Every row comes from one small tree of marks. The marks that hang from a mark follow it in brackets, in the order of their numbers. Every link used is in the known rows. Which tree was each row made from?
Known rows
k_769(k_358 k_567): [ 0.04 -0.92  3.74 -3.02  0.25 -0.59 -1.06 -0.89  1.11  0.27  0.52 -0.11
  1.22  2.70 -0.84  1.12  4.08 -0.06  0.07 -0.73 -1.11  1.76  2.08 -0.18]
k_121(k_710(k_339 k_605(k_358 k_567))): [ 2.03  3.58  0.61  3.76  1.68 -1.11  0.68  6.46  3.16 -2.27  0.64 -1.91
 -1.95 -5.06  0.63 -2.19 -1.12 -0.12  0.96  0.62  0.73 -1.80 -2.93 -1.66]
k_769(k_358(k_121(k_710)) k_567(k_339)): [-0.20  0.31  0.86 -0.63 -0.19  0.75 -0.20  2.90  2.99 -0.89  0.03  0.31
  0.93  4.14 -0.23  0.78  2.95 -0.32 -0.23 -0.03 -1.84  3.59  1.50  2.13]
k_605(k_358 k_567(k_339) k_710): [ 2.34  1.95  0.68 -4.45 -0.44 -0.33 -0.64  0.85 -1.19  1.20  0.22 -5.91
 -2.68  2.38 -1.01  1.44 -4.59  0.02 -0.84 -0.86  1.24 -4.30 -1.14 -1.82]
k_710(k_605 k_769(k_567)): [ 2.59  0.55  3.24 -4.83  1.02 -0.59 -2.30 -0.74  1.75 -1.10  2.57  0.25
 -1.53 -1.78  0.42 -0.31  1.37 -0.05  4.28 -0.64 -0.33  0.78  1.09  2.81]
k_121(k_567(k_769) k_710(k_605)): [ 0.82  0.41 -0.96  3.46  0.74 -2.26 -0.87  3.92 -3.34 -2.24 -2.13 -0.53
 -3.32 -2.96  0.08 -2.62  2.84 -0.72 -0.38  1.47 -0.78 -0.62  0.82 -3.50]
k_121(k_710(k_605(k_358(k_339)) k_769)): [ 4.02  3.03 -1.86 -1.27  0.47 -0.02 -2.59  1.19  3.05 -0.95 -1.35  2.64
 -2.27 -4.66  0.41 -3.94 -1.84 -0.70  2.10  3.00 -0.30 -1.18 -1.50  1.66]
k_605(k_358(k_121 k_339) k_567 k_710): [ 4.33  4.75 -2.47 -3.04  1.13  0.03 -0.24 -3.72  2.97 -0.41  0.86 -4.07
 -0.85  4.88 -1.95  5.50 -5.87 -1.17  0.66  1.01  0.42 -8.80 -2.20 -0.67]
k_121(k_710): [ 0.07 -0.03 -1.12 -1.43 -0.89 -1.12  0.01  3.50 -0.91 -1.46 -0.88 -0.40
 -0.93 -1.63  0.56 -0.93  2.04 -0.08 -2.15  1.25 -0.14 -0.90  0.32 -2.74]
k_358(k_121(k_710(k_339))): [-0.45  0.51 -3.59  1.93  0.63 -0.67  1.32  3.14  1.81 -2.91  0.77  0.79
  0.32 -1.75  0.62  0.89  2.23  0.22 -1.67  0.52 -0.25 -1.05 -1.58 -0.65]
k_605(k_358 k_567(k_121) k_710(k_769)): [ 1.91  1.53  2.26 -4.05  0.49  0.23 -0.39 -4.24  0.08  0.36  1.46 -0.70
 -2.30  1.78 -1.46 -1.54 -5.61 -0.08 -0.20 -0.81  1.02 -3.80 -0.48 -1.04]
k_339(k_567): [ 0.33 -0.89  0.17 -5.37 -1.36 -1.73  1.07 -0.01 -3.23  0.39  0.17 -3.59
  0.01 -1.09  0.82  2.87 -1.35 -0.65 -1.17 -0.06  1.08 -0.67  0.73 -1.01]
k_769(k_567(k_121(k_710(k_605)) k_339)): [ 0.51  0.43  3.41  4.33  0.19  0.64 -0.42  3.76 -1.77 -2.75  0.90  0.22
 -0.97  1.10 -0.31 -1.34  0.11  1.14  0.68 -1.15 -0.21  4.26 -1.34  2.35]
k_358(k_339(k_567(k_121(k_710(k_769))))): [-1.68 -0.90 -2.49  2.15 -1.60 -0.08  1.04 -4.00 -1.16  0.54 -0.77  1.76
  0.96 -0.94  1.33 -0.42 -2.68 -0.60 -0.49  0.56  0.35  2.52  0.34  0.12]
k_567(k_121 k_339): [-1.89 -1.92  1.89  1.14 -1.01  1.81  0.38  1.02 -4.95  1.04 -0.68 -0.05
  0.35  1.86 -0.56 -0.26 -1.49  1.65 -1.35 -1.51  1.52  1.21 -1.45  0.96]
k_358(k_121(k_710)): [ 1.05  1.36 -2.30 -2.70 -0.19 -0.27  0.54  2.61  1.69 -2.55 -0.02  0.55
 -0.40  0.58  0.07  0.60  1.08 -0.67 -2.04  1.67 -0.40 -3.24 -0.24 -0.35]
k_710(k_339): [-1.22 -1.34 -0.52  0.71  0.18 -0.67  0.56  1.29 -1.51  0.19  0.79 -1.04
  0.19 -2.88  0.59  0.72  1.86  1.27 -0.60 -1.01  0.75 -0.83 -1.30 -1.58]
k_769(k_358(k_339)): [-0.48 -0.16  0.32  0.92 -0.46  1.11 -0.83 -1.29  0.08  2.09 -1.62  0.78
  2.43  2.21 -0.35  0.80  1.68 -0.06 -0.08  1.10 -0.70 -1.36  0.00 -1.15]
k_769(k_567(k_121)): [-0.48 -0.85  4.12 -0.43  0.78 -0.27  0.05 -2.73 -1.70 -1.04  1.38  1.19
  0.98  3.26 -1.54  1.67  0.38  1.17  0.15 -1.17  0.19  1.01  0.01  0.59]
k_710(k_339(k_567) k_769): [-1.30 -2.59 -1.50 -2.38 -1.19 -1.43  1.13 -1.67 -0.62  1.23  1.52 -1.66
 -0.09 -5.12  2.12  0.73 -0.85  0.26  0.61 -1.33  1.32  2.34  0.57 -0.18]
k_605(k_567(k_339)): [-1.52  0.94  1.93 -1.22 -0.81  0.56  0.58  2.17 -0.82  2.17  0.39 -5.24
 -0.27  0.64  0.61  2.75 -1.67  0.59  0.71 -1.20  1.45 -1.89 -0.71 -1.33]
k_358(k_339(k_567(k_121))): [-1.42 -0.57 -0.55  1.45 -0.97  0.41  1.74 -4.01 -4.04  0.98 -0.58 -0.73
  2.54  1.72 -0.06  3.32 -3.99  0.06 -0.37 -0.31  1.38  0.41 -0.87  0.16]
k_121(k_567(k_339) k_710(k_605(k_358))): [ 2.08  2.10 -0.11  2.31 -0.21 -0.90 -0.99  6.22 -1.35 -0.09 -2.55 -0.16
 -4.83 -3.56  0.61 -5.78 -1.11 -0.78  0.74  2.16 -0.05  1.56 -1.40  0.70]
k_567(k_121): [-0.46 -0.99  1.49  0.22 -0.32  0.81  0.50 -0.55 -3.35 -0.30  0.02  1.29
  0.34  1.55 -0.91 -0.50 -0.59  0.85 -1.29 -0.21  1.00 -0.92 -1.10 -0.74]
k_710(k_339(k_567) k_605(k_358)): [ 2.96  0.68  0.86 -1.74  0.59 -1.40  0.67  3.07 -0.87 -0.93  0.60 -2.44
 -1.39 -5.45  1.01 -0.54 -3.03 -0.07  0.54 -0.11  1.68  0.54 -2.01  1.25]

Which tree is each row?
[-2.69 -1.95 -1.80  3.85 -0.87 -1.62 -0.41  3.03 -4.58  0.34 -3.37 -1.59
 -2.06 -1.17  0.03 -1.85  3.21  0.36 -2.12  0.22 -0.48  2.18  1.72 -2.84] : k_121(k_567(k_339 k_769) k_710)
[-1.48 -1.28  1.26  4.34  0.52  1.87 -0.86 -3.07 -3.35  0.65 -2.64  2.61
  3.77  4.24 -2.43  1.24  1.17  1.37 -2.00 -0.32 -0.43 -0.05  0.42 -1.48] : k_567(k_121 k_769(k_358(k_339)))
[-1.67 -0.47 -1.12 -1.00 -0.02  0.42 -0.41 -2.25  2.20  3.01  0.19  3.53
 -0.87  0.73  0.27 -3.25  1.77 -1.53  1.62  1.10 -1.27  0.05  2.42  1.13] : k_710(k_769(k_358(k_121(k_567))))
[ 0.27 -2.56  1.48 -3.66 -1.03 -0.95  0.33 -0.67 -3.69  0.70 -1.47 -2.72
  2.02  0.31 -0.33  1.48  1.51 -0.37 -3.10 -0.42  0.05  1.23  3.08 -2.07] : k_339(k_567(k_769(k_358)))
[-0.29 -0.17 -2.16 -1.14  1.10 -1.27  0.23 -1.05  5.38 -2.46  3.17  2.44
 -0.07 -1.78  0.81  0.86  3.74  0.27  1.68 -0.52 -1.25  2.64  0.72  2.41] : k_358(k_121(k_710(k_339 k_769(k_567))))
[-2.29 -0.12 -4.65  5.14  0.36 -1.98  1.87  1.98  1.14 -1.30  0.14  1.05
 -1.48 -1.78  1.01 -1.17  2.51 -0.56 -0.79  1.15 -0.58 -0.12 -1.02 -1.61] : k_358(k_121(k_567 k_710(k_339)))
[-2.15 -0.31 -4.17  0.39 -1.07  0.05  0.08  1.37  1.23  1.35 -0.46  1.72
 -2.93 -0.97  1.32 -2.83  0.40 -1.02  0.95  1.01 -0.80  1.68  1.07  1.69] : k_358(k_121(k_567(k_339) k_710(k_769)))
[-1.07 -1.51 -0.35 -0.32  0.61 -1.96 -0.52 -0.47  3.41 -1.46  1.75  1.51
 -0.75 -3.59  1.43 -1.44  3.83  0.70  0.94 -1.09 -0.83  3.91  1.03  0.30] : k_121(k_710(k_339 k_769(k_567)))
[-2.40 -0.29  1.37  4.89 -0.19  0.77  0.89  2.82 -2.78 -0.83 -1.62 -2.32
  0.68  1.68 -0.75  0.35 -0.64  1.43 -2.37 -1.57  0.66  0.50 -0.38 -2.51] : k_605(k_567(k_121(k_710) k_339 k_769))
[ 3.43  0.91 -2.75 -5.57  0.27 -1.39 -1.27 -4.36  0.65  0.56  0.61  0.79
 -4.75  1.10 -1.20 -2.01 -2.64 -1.74  0.62  1.55 -0.45 -4.18  1.14  1.14] : k_605(k_358(k_121(k_567)) k_710(k_769))
[ 5.61  3.63  1.04 -5.84  1.45  0.69 -1.17  3.20  1.40 -2.48  0.64  0.23
 -2.10 -0.63 -1.07  0.17 -2.32 -0.79  1.44  2.00  0.36 -5.20 -2.28  3.13] : k_710(k_605(k_358(k_121)))
[-0.94 -2.34  3.17  1.78  0.48  1.20 -0.41 -0.80 -3.76 -0.11 -1.75  2.45
  2.20  2.76 -2.04 -0.87  2.04  1.48 -3.29 -0.86 -0.28  0.86  1.19 -1.87] : k_567(k_121 k_769(k_358))
[ 0.19  0.84 -1.76 -1.84 -0.80  0.84  1.30 -3.19  0.93  1.54 -0.44 -1.04
  3.55  3.16  0.14  4.62 -1.73 -1.69 -0.18  1.12 -0.18 -1.07  0.38  1.32] : k_769(k_358(k_121 k_339(k_567)))
[ 2.20  3.84 -0.97 -5.73  0.59 -0.39  0.35  1.20  6.11 -0.78  0.52  0.79
 -2.09 -1.36 -0.13 -1.11 -2.26 -1.64  0.96  1.78 -0.06 -4.03  0.32  0.74] : k_605(k_358(k_121(k_710(k_769))) k_567)
[-0.87 -2.66 -1.21 -0.17 -0.25 -2.33  1.21 -0.52 -4.26 -1.00 -0.07 -4.00
  1.39 -3.27  0.55  3.64  0.63  0.89 -1.87 -1.81  1.17  0.89  0.35 -2.34] : k_710(k_339(k_567(k_769)))
[ 0.37 -0.66  2.57  2.53 -0.06  2.11 -0.68  2.36  0.44 -0.88 -0.26  5.41
 -0.79 -1.83  0.79 -7.24  1.17 -0.25 -0.44  0.75 -0.99  2.77  0.27  0.71] : k_567(k_121(k_710(k_605 k_769(k_358))))
[ 1.19  0.00  0.24  1.13  1.21 -1.49 -1.18  1.59  3.77 -2.68  2.65  1.15
 -1.55 -5.23  1.67 -2.06  3.35  0.48  2.89 -0.88 -0.85  3.75 -0.26  1.50] : k_121(k_710(k_339 k_605 k_769(k_567)))
[ 0.90  0.50 -1.81 -0.20  0.72  1.57 -1.02 -1.87  0.42  0.22 -1.54  0.29
  3.62  4.10 -1.87  3.78  2.03  0.15 -0.60  0.94 -0.96 -3.25  0.71  0.10] : k_567(k_769(k_358(k_121 k_339)))
[ 0.81 -2.32 -2.61 -2.27 -0.21 -1.20 -0.80 -3.13 -0.39  0.40  2.15 -1.57
 -2.01 -2.48  0.71 -0.46  0.38  1.06 -0.74 -1.57  0.41 -1.40 -0.31 -1.62] : k_605(k_710(k_339 k_769))
[ 0.07  0.12 -1.96 -3.80 -1.14  1.21  0.43 -4.79  2.76  2.64  0.27  0.98
  2.55  1.39  0.87  2.63 -1.88 -1.87  1.43  0.74 -0.55  0.01  1.63  2.75] : k_710(k_769(k_358(k_121 k_339(k_567))))
[-0.16 -0.77 -0.33  0.91  0.11  0.78 -1.64 -2.12 -1.69  0.99 -2.76 -0.02
  3.17  2.25 -1.39  2.30  2.44  0.60 -1.23  0.54 -0.55 -1.63  1.28 -2.16] : k_567(k_769(k_358(k_339)))
[-3.31 -3.19  0.06  6.17 -0.25  1.15  0.94  0.65  1.23  0.50 -0.28  6.04
  0.64 -2.59  1.08 -6.27  2.53  1.28 -2.53 -0.94 -0.87  5.40  0.04 -0.47] : k_567(k_121(k_710(k_339 k_769(k_358))))
[ 0.19  1.52 -1.65 -0.18  0.19  2.07 -0.21 -1.95  2.51  1.09 -0.83  1.57
  2.92  3.86 -0.75  2.75  0.49 -0.61  0.45  1.55 -0.68 -3.02 -0.48  1.07] : k_769(k_358(k_121 k_339))
[ 2.21  5.73 -2.02  3.77  1.12  0.87  0.67  2.42  4.33 -2.04  0.98 -1.87
  0.24  1.14  0.34  3.98 -2.42 -1.41  2.58  1.82 -0.11 -5.92 -2.74 -0.07] : k_358(k_121(k_710(k_605(k_567))) k_339)
[ 0.42  0.77 -0.45 -0.61 -0.53  0.68 -1.20 -4.86  3.13  3.17  0.64 -2.37
  0.19  3.22  0.10  1.55 -1.67 -0.78  1.14 -0.70 -0.52 -3.50  1.13 -2.54] : k_605(k_567 k_710(k_769(k_358(k_339))))
[-2.10 -3.63  0.18  3.32  0.02 -0.98  2.19 -1.95 -5.70 -1.21  0.13 -1.47
  2.24 -0.88 -0.25  2.34 -0.74  1.65 -2.63 -2.62  1.62  2.30 -0.60 -1.78] : k_710(k_339(k_567(k_121 k_769)))
[-1.30 -1.60  0.82 -2.60  1.02 -1.59 -0.88 -3.00  1.95 -0.05  2.67  0.49
 -0.03 -2.87  0.75  0.71  2.79  1.08  3.00 -1.95 -0.03  2.80  0.87  1.18] : k_710(k_339 k_769(k_567))
[ 0.57  1.44  2.36 -2.05 -0.11  1.38 -0.92  2.99  1.40  1.95  1.78 -3.37
 -2.06 -2.82  1.52 -0.65 -2.27  0.08  4.02 -1.45  1.24 -1.15 -0.87  1.26] : k_710(k_605(k_567(k_339)) k_769)
[ 0.52  1.58  0.91 -0.96  1.23  0.77 -0.66 -3.81  3.74  0.31  0.83  0.99
  3.52  6.03 -1.58  4.99  1.66 -0.54  2.62  0.47 -1.64 -0.54  0.94  2.65] : k_769(k_358(k_121 k_339) k_567)
[-0.90 -3.21  3.03 -0.09 -0.65  0.43  1.20 -1.70 -5.24  0.31 -1.68  0.00
  2.98  2.20 -1.07  0.39  0.14  0.38 -3.37 -1.14  0.31  2.37  2.10 -1.75] : k_339(k_567(k_121 k_769(k_358)))
[-1.98 -3.04  4.81  0.28 -0.64  2.26 -0.94 -2.68  0.41  2.38  0.71  3.21
  1.26  2.72 -0.40 -2.53  1.36  1.40  0.85 -2.47 -0.82  6.71  1.96  3.62] : k_710(k_769(k_358 k_567(k_121 k_339)))
[ 3.16  1.34  0.92  0.34  1.65 -0.12 -1.00  4.21 -0.14 -1.49  0.55  0.25
 -1.84 -4.40 -0.07 -1.90 -0.83  1.01  1.09  0.16  1.10 -1.00 -2.96  0.78] : k_710(k_339 k_605(k_358))
[-1.18 -0.58 -1.91  0.50 -0.08 -0.36 -0.39 -0.20 -3.57  0.78 -1.44 -2.01
 -0.97  2.34 -1.06  2.25  0.81  0.11  0.32 -0.16  0.13 -1.14  0.98  0.34] : k_358(k_121(k_567(k_339 k_769)))
[-1.88 -1.98  5.57  2.03 -0.15  2.01 -0.21 -0.89 -1.55  1.27  0.23  1.49
  2.28  4.83 -1.20 -0.41  1.59  1.77 -0.24 -2.25 -0.40  5.58  0.67  2.28] : k_769(k_358 k_567(k_121 k_339))
[-2.92 -0.51  1.01  2.45 -1.14  1.52  0.92  1.56  0.53  1.11  0.21  0.18
 -0.83 -0.96  1.05 -2.62 -2.09  0.72 -0.14 -1.38  0.61  2.02 -0.19 -0.13] : k_605(k_567(k_121(k_710(k_769)) k_339))
[-1.13  1.84 -3.82  2.20  0.37 -0.12  0.15 -3.32  0.20  1.51 -0.58  0.28
  0.28  2.95 -0.53  3.31 -0.58 -1.12  2.48  1.98 -0.23 -3.76 -0.72  0.16] : k_358(k_121(k_567) k_339)
[-2.29 -1.34 -0.63 -0.04 -1.05  1.49 -0.53 -0.66  1.17  4.21 -0.42  2.27
 -1.40  1.23  0.77 -3.15  1.04 -0.61  1.85  0.26 -1.04  2.27  1.87  2.30] : k_710(k_769(k_358(k_121(k_567(k_339)))))
[-0.74 -1.07 -1.97 -0.55 -2.17 -0.43  0.20 -1.58  1.84  2.07 -1.69  0.98
  1.66 -2.15  1.92 -1.22  0.08 -1.56 -0.46  1.49 -0.95  3.03  2.40 -0.44] : k_121(k_710(k_769(k_358(k_339(k_567)))))
[-2.33 -1.60 -1.12  6.55  0.11 -0.18  1.76  2.32 -2.03 -1.93  0.03  2.46
  0.54 -1.53  0.27 -2.20  1.62  1.68 -2.73 -0.90  0.37  2.12 -2.13 -1.90] : k_567(k_121(k_710(k_339)))
[-1.24 -1.19  0.27  0.31 -1.58 -1.08  2.63  0.74 -3.41 -1.59 -0.73  0.31
  0.52 -0.44  0.67 -0.55 -1.73 -0.23 -3.42  0.17  0.71  2.65  0.35 -1.39] : k_339(k_567(k_121(k_710)))
[ 4.34  5.80  2.20 -3.76  2.02  0.67 -0.03  3.56  3.65 -1.93  1.90 -2.07
 -1.32  0.17 -0.91  1.48 -3.84 -1.43  2.60  1.36  0.97 -6.80 -2.44  1.43] : k_710(k_605(k_358(k_121) k_567))
